Every row comes from one small tree of marks. The marks that hang from a mark follow it in brackets, in the order of their numbers. Every link used is in the known rows. Which tree was each row made from?
Known rows
j_175[j_417]: [-3.23  1.81  0.30 -0.76 -0.44 -0.03 -0.33 -0.42 -0.45  0.54  0.39  0.27
  0.01 -0.22  1.65  0.30  1.85 -1.35  0.39  0.47 -0.43]
j_618[j_305[j_417 j_782]]: [-1.54  2.15  1.21  0.24 -0.14 -0.19  0.35  1.35 -1.10 -0.56  1.45 -0.52
  0.15  2.60  2.78  0.21 -1.19 -0.62 -0.06  1.23 -1.70]
j_294[j_305[j_771 j_782]]: [-0.91  3.68  1.55 -1.58  1.07 -0.56  0.62 -1.42 -1.79  0.40 -1.86 -2.43
 -0.75  7.32  0.51 -1.20  0.28 -0.13  0.45  1.86 -0.14]
j_796[j_175]: [-0.86  2.13  1.70 -0.18  0.38 -0.03 -0.86 -0.04 -0.06  0.72  0.95  0.75
  0.14  2.50 -0.29 -0.34  1.23 -0.08  0.30 -0.39 -0.44]
j_305[j_294 j_771 j_782]: [ 0.19  2.53  0.33 -0.67  0.73 -0.99  0.79 -0.65 -4.01  1.11 -0.45 -2.16
 -0.31  5.32  1.43 -0.26  1.84  0.52  0.80  2.01  0.53]
j_305[j_294 j_417 j_618 j_771]: [-0.92 -2.01  0.27  0.82 -0.45 -0.44  0.31  0.69 -3.81 -1.47  0.58 -1.61
  0.49  5.16  0.90 -1.51  1.64 -1.08  1.81  1.07 -0.80]
j_305[j_294 j_417[j_175[j_796]]]: [-4.06  2.41  0.98 -0.07  0.18  0.29 -0.78  2.80 -1.82 -0.26  1.08  0.99
  0.97  4.32  2.59 -0.65  1.07 -2.28  2.39  1.53  0.76]
j_294[j_305[j_618 j_782]]: [-0.19  1.92  1.93 -0.82  1.05 -0.95  0.72 -0.90 -1.40 -0.25 -1.31 -0.92
 -1.24  4.87  0.20 -0.88  3.29  0.51  3.08  1.31 -0.30]
j_417[j_175]: [-1.78  1.28  1.57 -0.75  0.96  0.34 -0.60  1.15  1.41  0.00 -0.03  1.17
 -0.12  1.73 -0.14 -0.86  0.45 -0.55 -0.68  1.09  0.22]
j_294[j_305[j_417 j_618 j_771]]: [-2.40 -0.43  1.33 -0.23 -0.12 -0.29  0.36 -0.06 -1.97 -2.02 -0.73 -2.12
  0.13  6.98 -0.09 -2.32  0.30 -1.53  1.41  0.95 -1.26]
j_618[j_305[j_294 j_417 j_771 j_782]]: [-1.41  2.25  0.37  0.01 -0.38 -0.95  0.73  1.08 -3.76 -0.29  1.12 -1.68
  0.76  6.91  2.76 -0.50 -0.07 -0.88  0.79  1.53 -1.77]
j_771[j_305[j_618]]: [ 0.57 -0.38  0.34  0.97  0.01  1.50  0.13 -0.48  2.53 -0.71 -0.25  0.23
 -0.95  1.78 -2.14  2.55  2.97 -0.26  0.91 -0.60  0.55]
j_417[j_175[j_796] j_305[j_294 j_771]]: [-3.64  2.06  0.84 -1.44  0.96  0.26 -0.25  0.52 -2.16  1.16 -0.34 -1.61
  0.73  6.10 -0.27 -0.50  3.53 -2.03  1.50  2.56 -0.35]
j_175[j_417[j_305[j_771]] j_796]: [-5.43  3.21  0.56 -1.27 -0.24  0.38 -0.05 -1.48 -1.79  1.68 -0.04 -2.53
  0.63  3.34  0.04  0.38  3.54 -2.95  0.18  2.75 -1.47]
j_175[j_417 j_796]: [-4.10  4.63  0.84 -0.53 -0.53  0.28 -0.48 -0.13  0.44  1.51  0.36  0.73
  0.17  1.76  1.12  0.11  3.55 -2.08  1.32  1.30 -0.24]
j_175[j_417[j_305] j_796]: [-5.18  2.41  0.53 -1.06 -0.18  0.58 -0.14 -1.03 -1.55  1.62  0.51 -1.04
  0.77  0.09  1.14  1.38  3.59 -2.87  1.37  1.69 -0.87]
j_771[j_305[j_417[j_175[j_796]] j_782]]: [-4.63  5.37  3.00  0.19  1.02  1.86 -1.12  1.26  1.73  0.65  0.30  0.08
 -1.25  5.18  1.84  2.74  0.54 -1.91 -0.51  3.33  2.04]
j_796[j_175[j_417]]: [-4.13  4.03  2.10 -0.98  0.24  0.07 -0.71 -0.47 -0.52  1.02  1.22  0.97
  0.23  2.61  1.37  0.09  3.31 -1.77  0.50 -0.25 -0.68]
j_771[j_305[j_294 j_417]]: [-1.51 -1.30 -0.91  0.97 -0.41  1.70 -0.37  1.06 -1.70 -1.47  0.45 -0.35
  0.71  1.67  2.20  3.17 -0.73 -1.50  1.31 -1.19  1.47]
j_305[j_417[j_175] j_618 j_771 j_782]: [-3.53  1.76  3.70 -0.32  1.33 -0.32 -0.18  0.64 -0.98 -0.21  0.58 -1.28
 -1.24  6.38  0.98 -1.89  1.49 -0.39 -1.03  4.65 -0.38]
j_417[j_305[j_782]]: [-1.22 -0.02  0.94 -0.90  1.16  0.03  0.70 -1.37 -2.87  1.14 -0.05 -2.72
 -0.53 -0.71  1.36  1.77  0.58  0.31  0.04  2.08 -0.41]
j_305[j_618]: [ 0.48 -1.02  0.65  0.34  0.20 -0.31  0.56  0.15  0.15 -0.59  0.19  0.18
 -0.25  0.88 -0.87 -0.67  2.86  0.44  1.32  0.30 -0.67]
j_305[j_618 j_782]: [ 0.54  0.96  1.76  0.34  0.66 -0.87  0.84 -0.41 -0.94  0.45 -0.15 -0.66
 -1.34  1.61  0.02 -0.01  3.52  1.21  1.14  1.91 -0.15]
j_618[j_305[j_771]]: [ 0.18  1.92 -0.03 -0.16 -0.69 -0.23  0.22  0.40  1.61 -0.47  0.25 -0.45
  0.38  5.20 -1.82 -1.34  0.25 -0.61 -0.78 -0.19 -2.45]
j_771[j_305]: [ 0.20  0.62 -0.29  0.39  0.06  1.69 -0.37 -0.46  2.29 -0.42 -0.47  0.28
 -0.58  1.02 -1.04  3.02  0.24 -0.54 -0.58 -1.11  1.13]

Which tree is each row?
[-3.92  0.79  2.00 -0.37  0.43  0.54 -0.92  1.24 -0.03 -0.80  0.57 -0.61
  0.13  4.71  0.85 -1.69 -2.06 -1.78 -2.07  2.60 -0.12]  j_305[j_417[j_175] j_771]
[-1.99  0.63  2.24 -0.42  0.57 -0.50  0.46  0.06 -2.95 -0.89 -0.38 -1.42
 -0.87  4.67  2.19 -0.73  0.87 -0.46  2.63  1.73 -0.35]  j_294[j_305[j_417 j_618 j_782]]
[-4.68  1.51  0.78 -1.82  0.33 -0.02 -0.20 -0.67 -4.85  1.48  1.13 -0.85
  1.15  1.89  2.47  1.48  4.58 -2.34  2.87 -0.42 -1.25]  j_796[j_175[j_417[j_305[j_294]]]]
[-0.81 -2.80 -0.08  0.87 -0.40 -0.31  0.48  1.73 -3.72 -1.37  1.05 -0.31
  0.56  1.71  2.16 -0.53  1.68 -0.67  3.08  0.14 -0.63]  j_305[j_294 j_417 j_618]
[-3.32  1.05  3.40  0.12  1.33 -0.20 -0.14  1.40 -0.99 -0.54  1.04 -0.05
 -0.91  2.99  2.05 -0.83  1.65 -0.23  0.20  3.60  0.20]  j_305[j_417[j_175] j_618 j_782]
[-3.99  1.74  1.57 -1.15  1.07  0.81 -0.52  0.60  0.38  1.11  0.02 -0.20
  0.09  1.73 -0.42  0.26  2.08 -1.71  0.91  2.16 -0.18]  j_417[j_175[j_796] j_305]
[-4.60  2.75  2.21  0.10  0.45  0.51 -1.19  2.30  0.75 -0.09  0.93  0.97
  0.42  3.23  1.51 -0.86 -0.02 -2.17 -0.06  2.42  0.52]  j_305[j_417[j_175[j_796]]]
[-0.28 -2.96 -0.38 -0.52  0.18 -0.37  1.11 -0.96 -4.19 -0.32 -0.49 -2.78
  0.61  3.38 -0.89 -0.46  4.13 -0.50  2.54  0.83 -1.58]  j_417[j_305[j_294 j_618 j_771]]
[-2.77  1.48  1.51 -2.00  1.95 -0.40  0.44 -0.21 -4.22  1.37 -0.57 -2.68
 -0.23  5.32  1.39  0.29  2.55 -0.72  0.24  3.52  0.25]  j_417[j_175 j_305[j_294 j_771 j_782]]
[-3.22  0.97  2.26 -1.58  2.08  0.39 -0.12 -0.39 -1.60  1.11 -0.09 -1.38
 -1.02  0.73  1.23  0.87  1.24 -0.30 -0.30  3.09 -0.02]  j_417[j_175 j_305[j_782]]
[-0.40 -0.75  0.75 -0.89  0.90 -0.91  1.54 -1.48 -5.49  0.77 -0.68 -3.93
 -0.34  4.36  0.15  0.11  4.66  0.19  2.21  2.47 -0.90]  j_417[j_305[j_294 j_618 j_771 j_782]]
[-2.54  0.71  1.28 -1.55  1.99 -0.20  0.51  0.28 -4.19  1.10 -0.32 -1.32
 -0.37  1.61  2.53  1.30  2.60 -0.29  1.46  2.41  0.62]  j_417[j_175 j_305[j_294 j_782]]
[-4.74  3.71  3.18 -1.77  1.55 -0.21 -0.46  0.50 -1.76 -0.44 -0.90 -1.78
 -0.52  8.76  2.39 -1.97 -1.63 -1.49 -0.69  3.43  0.13]  j_294[j_305[j_417[j_175] j_771 j_782]]
[-3.50 -1.33  2.48  0.33  0.53  0.21 -0.37  1.89  0.20 -1.50  1.01  0.86
 -0.40  2.30  0.84 -1.43  1.01 -1.15  0.44  1.67 -0.52]  j_305[j_417[j_175] j_618]
[-0.83 -1.85 -0.94 -0.95  0.17 -0.11  0.67 -0.83 -4.41  0.18 -0.47 -3.22
  0.95  2.71  0.39  0.43  1.31 -0.86  0.85  0.52 -0.80]  j_417[j_305[j_294 j_771]]
[-3.52  1.44  2.57 -0.95  1.02  0.48  0.17 -0.09  0.66  0.88 -0.26 -1.49
 -0.16  5.92 -2.74 -1.30  4.98 -1.67  0.91  3.52 -1.28]  j_417[j_175[j_796] j_305[j_618 j_771]]
[-2.28  1.50  2.44 -0.42  0.63 -0.67  0.45 -0.71 -2.96 -0.82 -0.80 -3.01
 -0.92  7.77  1.40 -1.72  0.74 -0.79  1.36  2.53 -0.78]  j_294[j_305[j_417 j_618 j_771 j_782]]
[-4.29  2.68  0.99  0.58  0.27  1.80 -1.25  2.30  0.55 -0.47  0.45  1.05
  0.38  5.24  1.55  2.42  1.49 -2.65  1.86  0.68  1.88]  j_771[j_305[j_294 j_417[j_175[j_796]]]]
[-3.89  3.23  0.58  0.01 -0.21  0.16 -0.61  3.83 -0.25 -0.62  1.63  2.19
  1.36  6.23  1.91 -0.94  2.02 -2.52  2.78  0.53 -1.42]  j_618[j_305[j_294 j_417[j_175[j_796]]]]
[-5.13  4.42  1.59 -1.58  0.59  0.10  0.15 -1.54 -2.81  2.65  0.12 -2.03
 -0.26  0.94  2.58  1.81  4.30 -1.92  1.31  3.18 -0.39]  j_175[j_417[j_305[j_782]] j_796]
[-2.78 -1.58  1.39  0.24  0.69  0.11 -0.22  2.29 -2.52 -1.54  1.17  0.85
  0.21  3.43  1.91 -1.25  2.52 -1.18  2.56  0.87 -0.03]  j_305[j_294 j_417[j_175] j_618]
[-4.96  2.76 -0.35 -1.39 -0.25  0.06  0.30 -1.00 -4.09  1.55 -0.18 -2.57
  1.00  4.43  1.41  0.41  4.89 -2.86  2.14  2.02 -1.01]  j_175[j_417[j_305[j_294 j_771]] j_796]
[-2.71 -2.07  1.98 -0.90  1.09  0.40  0.12  0.19  0.03 -0.27  0.06 -0.31
 -0.38  0.45 -1.32 -0.14  3.47 -0.65  1.06  1.75 -1.19]  j_417[j_175 j_305[j_618]]
[-4.22  5.79  2.79 -0.12  0.77  0.11 -0.42  2.69  1.22  0.60  1.61  1.09
 -0.24  5.97  2.00 -0.72  1.23 -1.56  0.34  3.28 -1.16]  j_618[j_305[j_417[j_175[j_796]] j_782]]
[-3.37  0.00  1.17 -1.38  0.90 -0.57  1.37 -1.04 -6.11  0.98  0.32 -2.00
 -0.31  0.96  3.12  1.79  6.92 -1.09  3.84  1.77 -1.00]  j_175[j_417[j_305[j_294 j_618 j_782]]]
[-4.82  4.95  3.28 -0.14  1.12  0.40 -0.97  1.72 -0.40  0.90  0.75  0.18
 -0.57  4.11  2.83 -0.08  0.52 -1.34 -0.16  4.26  0.85]  j_305[j_417[j_175[j_796]] j_782]
[ 0.70  3.50  0.00 -0.75 -0.01 -0.97  1.09  0.35 -2.29  0.55  0.20 -1.22
  0.04  7.06  0.81 -0.44  2.68  0.00  1.18  0.84 -1.89]  j_618[j_305[j_294 j_771 j_782]]
[-2.59  0.75  3.02 -1.52  2.02 -0.37  0.62 -1.07 -1.50  0.75 -0.65 -2.83
 -1.19  4.96 -0.83 -0.69  3.78 -0.12 -0.39  4.46 -1.05]  j_417[j_175 j_305[j_618 j_771 j_782]]
[-3.57 -1.15  0.04 -1.20 -0.16 -0.47  1.08 -1.47 -4.85  0.17 -0.05 -2.42
  0.46  3.36  0.62 -0.01  5.88 -2.05  2.66  1.11 -1.65]  j_175[j_417[j_305[j_294 j_618 j_771]]]
[-0.19 -1.71  0.60 -0.57  1.00 -0.76  1.52 -0.59 -5.34  0.54 -0.26 -2.56
 -0.30  0.90  1.53  1.61  4.99  0.64  3.64  1.56 -0.58]  j_417[j_305[j_294 j_618 j_782]]
[-0.39  2.52  2.08 -1.15  1.03 -1.04  0.82 -1.50 -1.43 -0.12 -1.55 -2.27
 -1.39  8.17 -0.68 -1.84  3.11  0.34  1.93  2.16 -0.77]  j_294[j_305[j_618 j_771 j_782]]
[-4.84  4.07  0.70 -1.61  0.59 -0.17  0.70 -0.75 -5.36  2.71  0.18 -1.90
  0.28  1.87  3.79  2.14  5.55 -2.09  3.47  2.55 -0.15]  j_175[j_417[j_305[j_294 j_782]] j_796]
